In the rows, 128 means zero.
Known rows, with every step that occurs
tele > meruze: [122 135 139 115 146 113 130 135 118 129 125 134 129 111 121 139 125 111
 142 128 119 135 131 109 118 150 134 133 104 118 110 130 125]
meruze > zama > tele > dafu: [115  81 141 127  96 155 140 148 175 152 115 135 120 143 161 117 128 145
 122 127 122 141 124 143 147 145 165 148 163 124 125 131 174]
tugu > tele: [131 122 122 151 120  94 137  83 141  99 128 120 114 115 117 148 131 112
 121 139 143 128 120 124 134 132 106 136 161 115 139 116 142]
dafu > tele: [193 118 115 147 109 104  72 161 111 199 126 132 118  79 125 148 137 128
 129 132 113 105 106 146 127 119 148 152 168 109  96 129 131]
nulof > tele: [217 151 137 198 125 107 110 147 126 177 128 119  75 129 104 162 134 110
 132 130 138 115 104 126 146 148 134 135 167 120 102 125 116]
tugu > meruze: [179 132 129 171 132  87 128 109 128 163 133 125 116 111 119 160 127 129
 109 138 134 124 106 144 150 146 108 129 141 107 140 113 147]
lupaguk > tugu > meruze: [131 145  98 129 159  67 129  72 128 115 127 131 138 110 122 150 131 130
 110 138 140 119 125 152 154 148  90 122 163 135 149 114 145]
rafu > tele > zama: [194 151 115  71 119 157 137  87 129 134  99 127 133 142 122 111 125 149
 120 119 111 138 117 124 110  99 143 130 132 141 125 130 120]
zama > tele > meruze: [ 92 118 139 150 126 108 128 129 114 104 136 132  69  76 117 131 112  91
 135 123 141 137 124 124 110 155 150 131 146 108 109 137 165]
lupaguk > tugu > meruze > digeda: [131 128 106 111 168  91 129  64 176  73 107 131 175 152 133 146 133 144
 113 130 124 108 123 138 170 126  74 125 122 142 153 109 125]
tugu > meruze > digeda: [177 114 139 152 142 112 129  98 173 119 113 126 151 154 129 159 128 141
 112 132 118 113 106 131 166 124  93 132  99 113 143 109 125]
nulof > tele > tugu > meruze > zama: [192 157 165 184 154 154 122 165 151 176 122 127 121 182 128 147 135 153
 115 140 132 140 129 134 155 128  97 118 119 116 140 126  90]
digeda > meruze: [188 121 110 159 100 114 104  94  71 123 140 113  60 131 102 136 134 112
 112 123 141 109 128 120 125 130 150 113 134 116  90 115 161]
rafu > tele > tugu > meruze: [194 143 129 133 145 145 146 128 101 126 123 131  89 138 122 133 115 139
 110 115 117 123 124 139 107 120 125 114 100 133 145 134 111]
nulof > tele > meruze: [153 158 142 176 165 117 128 180 105 130 130 124  96 118  98 142 129  94
 153 120 140 120 123 111 130 158 121 135 125 122 108 132 102]
meruze > digeda: [186 109 143 119 116 129 112  90 185 133 103 129 148 164 139 158 132 139
 125 130  99 121 111 112 151 119 130 137 105 123 108 119 120]
dafu > tele > tugu > meruze > digeda: [170 127 139 143 140 141  81 178 143 177 119 135 161 136 136 144 138 154
 122 132 108 103 121 147 137  96 100 134  93 115 136 139  87]
digeda > meruze > zama > tele > tugu > lupaguk: [ 78 108 127 168 103 157 111  82 116  86 139 110  70 154 132  82 124 123
 100 125 144 125 164 126 112 104 121  87 178 108 103 128 173]
lupaguk > tugu > meruze > zama > tele > dafu: [ 59  99 105 118 147 118 157 119 166  91 118 136 149 130 156 106 128 149
 111 128 145 127 137 169 167 153 108 137 177 143 170 121 180]
tele > tugu > lupaguk: [114 152 136 139 124 115 116 103 150 186 130 123 140 143 141 129 132 129
 124 139 114 130 147 121 111 126 109 105 161 124 117 143 115]
dafu > tele > tugu: [180 141 134 127 107 132  63 178 111 235 129 140 121 104 136 146 140 140
 130 136 105 121 128 140 103 112 154 135 139 118  97 153 102]
meruze > tele > zama: [101 159 147  68 107 162 129 121 149 168 133 132 200 135 135 115 125 153
 140 136 112 167 120 114 111  98 154 132 109 136 132 136  97]
digeda > meruze > tugu: [158 123 129 142  84 125  98 112  77 119 161 115  87 148 123 148 125 120
 110 129 118 113 143 113 107 125 184 102 100 128  87 126 126]
rafu > tele > tugu: [201 139 132 100 119 160 128 121 114 138 113 135  84 148 131 132 119 137
 122 112  99 130 131 120  90 114 164 119 107 143 110 144 105]
dafu > tele > meruze: [129 125 122 126 148 115  91 193  91 152 128 136 140  69 118 126 131 112
 150 122 114 110 126 131 111 129 134 152 125 110 103 135 118]
tele > nulof: [173 119 126  95 102 128 120 150 133 213 115 138 131 102 138 138 136 134
 148 142 127 146 107 119 134 124 133 134  93 120 111 127 128]
digeda > meruze > tele > tugu: [109 139 142 119 100 177 116 147  64 117 163 125 103 151 118 112 122 124
 131 115 124 136 149 106  85 107 177 100  74 138 105 140 105]

Rows
[ 66 109 138 112 169 129 156 108 163   8 109 125 170 147 121 124 128 107
 146 123 128 121 139  96 137 120  77 140  78 124 150 117 105] -> tugu > tele > meruze > digeda
[197 186 138 151 123 132 110 133 139 205 116 118 129 150 104 141 144 134
 133 141 145 138 113 124 142 125 121 129 166 127 116 135 100] -> nulof > tele > zama
[119 126 140  79 145 152 148 156 102  55 132 134 129 127 135 125 100 118
 140 105  84 124 142 104  80 125 178 125  56 146 113 137  84] -> rafu > tele > meruze > tugu
[133 119 158 167 119 135 120 112 166 130 127 132  94 146 137 149 120 134
 106 132 135 130 120 140 136 123 114 113 116 113 142 142 134] -> zama > tele > tugu > meruze > digeda
[118 111 114 109 117 117 145 131 134 135 119 129 133  96 125 125 136 118
 147 145 154 142 116 120 132 116  91 138 109 119 148 119 130] -> tugu > tele > nulof
[120 116 126 139 102 147 124 128  63  83 160 116 101 124 108 112 118 112
 130 112 131 120 128 112 108 114 170 118  99 128 103 117 135] -> digeda > meruze > tele
[149 123 120  96 161 142 156 137  94  60 112 132 102 111 113 112 109 109
 142 100 107 118 127 112  99 132 145 136  90 136 116 125 121] -> rafu > tele > meruze
[119 114 152  85 151 152 133 125 159 106 106 140 167 148 145 125 124 141
 137 131 101 153 140 105 134 129 128 138  91 113 113 115 123] -> tele > meruze > zama
[145 135 152 152  85 127 102 114 134 188 137 135  51 113 135 151 122 119
 115 136 133 149 127 134 101 138 168 114 162 115 102 156 148] -> zama > tele > tugu
[152  84 125 166  86 146 108  80 107  77 132 116  38 135 120 115 122 120
  97 122 146 126 129 130 134 118 158 114 165 101  90 107 199] -> digeda > meruze > zama > tele
[ 86 111 138 100 112 156 156 196 135 161 143 136 183 132 150 113 125 136
 156 116 105 136 122 125 122 140 174 151  97 152 139 138 111] -> meruze > tele > dafu
[140 109 141 149  83 176  99  96 105 109 135 125  41 160 132 115 126 133
  99 126 140 144 151 125 110 111 165  98 138 109  91 133 167] -> digeda > meruze > zama > tele > tugu
[184 103 122 132 105 152 109  85 107 100 122 118 100 169 124 123 134 142
 106 127 123 125 137 115 141 111 143 117 122 113  92 100 159] -> digeda > meruze > zama
[ 75 115 137 132 137 139 173 204 121 150 153 131 185 121 140 113 120 139
 143 119 124 127 116 144 139 146 137 148  90 142 173 130 118] -> tugu > meruze > tele > dafu
[106 106 116  95  97 171 131 174  58 121 152 126 121 103 117  91 123 118
 156 117 143 133 124 107 108  98 154 119  46 132 112 119 124] -> digeda > meruze > tele > nulof
[143 173 140 200 143 116 114 148 138 186 135 113 107 150 117 132 137 111
 134 132 135 113 141 122 123 135  99 107 180 127 114 146  93] -> nulof > tele > tugu > lupaguk
[182 140 129 181 129 126 135 207 127 200 127 121 106 148 119 141 144 119
 148 122 137 106 116 134 151 168 144 148 153 143 123 139 115] -> nulof > tele > dafu
[ 66 171  93  63 143  99 135  31 157  81 111 124 190 135 121 115 146 137
 122 150 155 145 148 130 134 110  74 123 183 151 165 125 125] -> lupaguk > tugu > tele > zama
[ 72 125  82  68 142  97 144  94 137  90 113 136 159  93 128 115 141 119
 148 144 159 136 135 127 137 119  73 129 131 147 158 118 130] -> lupaguk > tugu > tele > nulof
[100 151 125  91  98 173 123 116  77 113 149 115 154 144 110  91 129 137
 129 123 137 144 136 110 104  89 157 112  98 135 118 127 119] -> digeda > meruze > tele > zama
[ 86 135  91 113 147  74 136  47 142  54 122 126 134 113 121 136 136 113
 122 139 149 121 140 132 138 135  87 128 185 144 150 116 141] -> lupaguk > tugu > tele
[ 29 129 106  92 163 120 173 168 123 100 147 137 211 120 144 102 124 141
 143 117 131 122 135 151 142 149 120 141 113 171 183 128 117] -> lupaguk > tugu > meruze > tele > dafu
[ 50 124  84  95 150  93 161 108 141  75 121 128 167 132 135 114 145 123
 137 129 148 113 150 140 143 152  95 142 171 167 171 128 140] -> lupaguk > tugu > tele > dafu
[ 85 132 136 173 105 109 114  98 144 166 141 122  80 109 136 121 121 109
 115 134 136 131 139 136 102 132 125 103 203 113 114 152 155] -> zama > tele > tugu > lupaguk
[106  85 138 160 121 137 158 159 164 137 125 131 124 132 151 117 124 148
 110 129 141 134 118 162 164 151 126 144 155 115 160 121 181] -> tugu > meruze > zama > tele > dafu
[ 21 142  97  90 185  86 153  80 122   4 123 130 157 102 113 116 131  97
 144 129 151 125 159 117 122 143  75 129 142 146 156 121 127] -> lupaguk > tugu > tele > meruze
[124 116 148  97 155 139 130 125 164  87 105 135 167 153 132 136 126 123
 147 120 101 125 130  97 134 128 117 136  62 125 115 124 104] -> tele > meruze > digeda
[ 68 111 136 117 107 123 156 163 147 120 147 123 172 150 152 138 132 129
 134 137 120 124 146 126 120 144 148 138 114 149 157 140 104] -> meruze > tugu > tele > dafu
[121  99 127 154  90 118 136 157 134 170 133 130  81 106 139 129 128 117
 128 123 139 125 115 148 130 164 170 143 177 128 122 145 177] -> zama > tele > dafu
[149 137 156 148 172 154 131 173 146 109 111 129 135 155 120 129 129 122
 149 124 122 136 133 106 147 140 116 139 111 117 111 116 100] -> nulof > tele > meruze > zama
[120 141 119 148 126 115  77 165 122 210 133 126 151  99 138 114 139 129
 132 134 110 103 141 142 105 106 110 124 181 116 108 150 108] -> dafu > tele > tugu > lupaguk
[136 138 149 184 110 110 118 121 120 172 147 131  56 103 125 152 119 121
 102 138 152 141 121 153 118 144 132 110 157 105 138 146 155] -> zama > tele > tugu > meruze
[177 105 109 101 125 150 163 163 115 123 109 130 115 138 135 110 125 135
 137 100 104 106 120 134 121 140 165 149 121 156 130 133 134] -> rafu > tele > dafu
[ 96 115 136 105 130 144 155 193 116 164 145 137 175  84 133 114 116 136
 153 132 136 150 102 130 133 112 115 136  50 122 161 118 108] -> tugu > meruze > tele > nulof
[ 92 163 145 101 131 145 146 130 136 154 142 128 207 124 125 115 121 154
 127 138 131 159 114 134 129 103 116 129 103 127 168 127 104] -> tugu > meruze > tele > zama
[127 127 111 102 164 104 130  63 170  92 108 136 176 145 145 137 131 159
 105 141 122 136 134 146 170 128  84 126 148 132 152  99 144] -> lupaguk > tugu > meruze > zama
[ 65 141 113 108 161  99 147 108 123  77 146 135 179 101 128 125 115 132
 127 127 131 129 124 142 135 130 110 126 126 149 163 116 120] -> lupaguk > tugu > meruze > tele
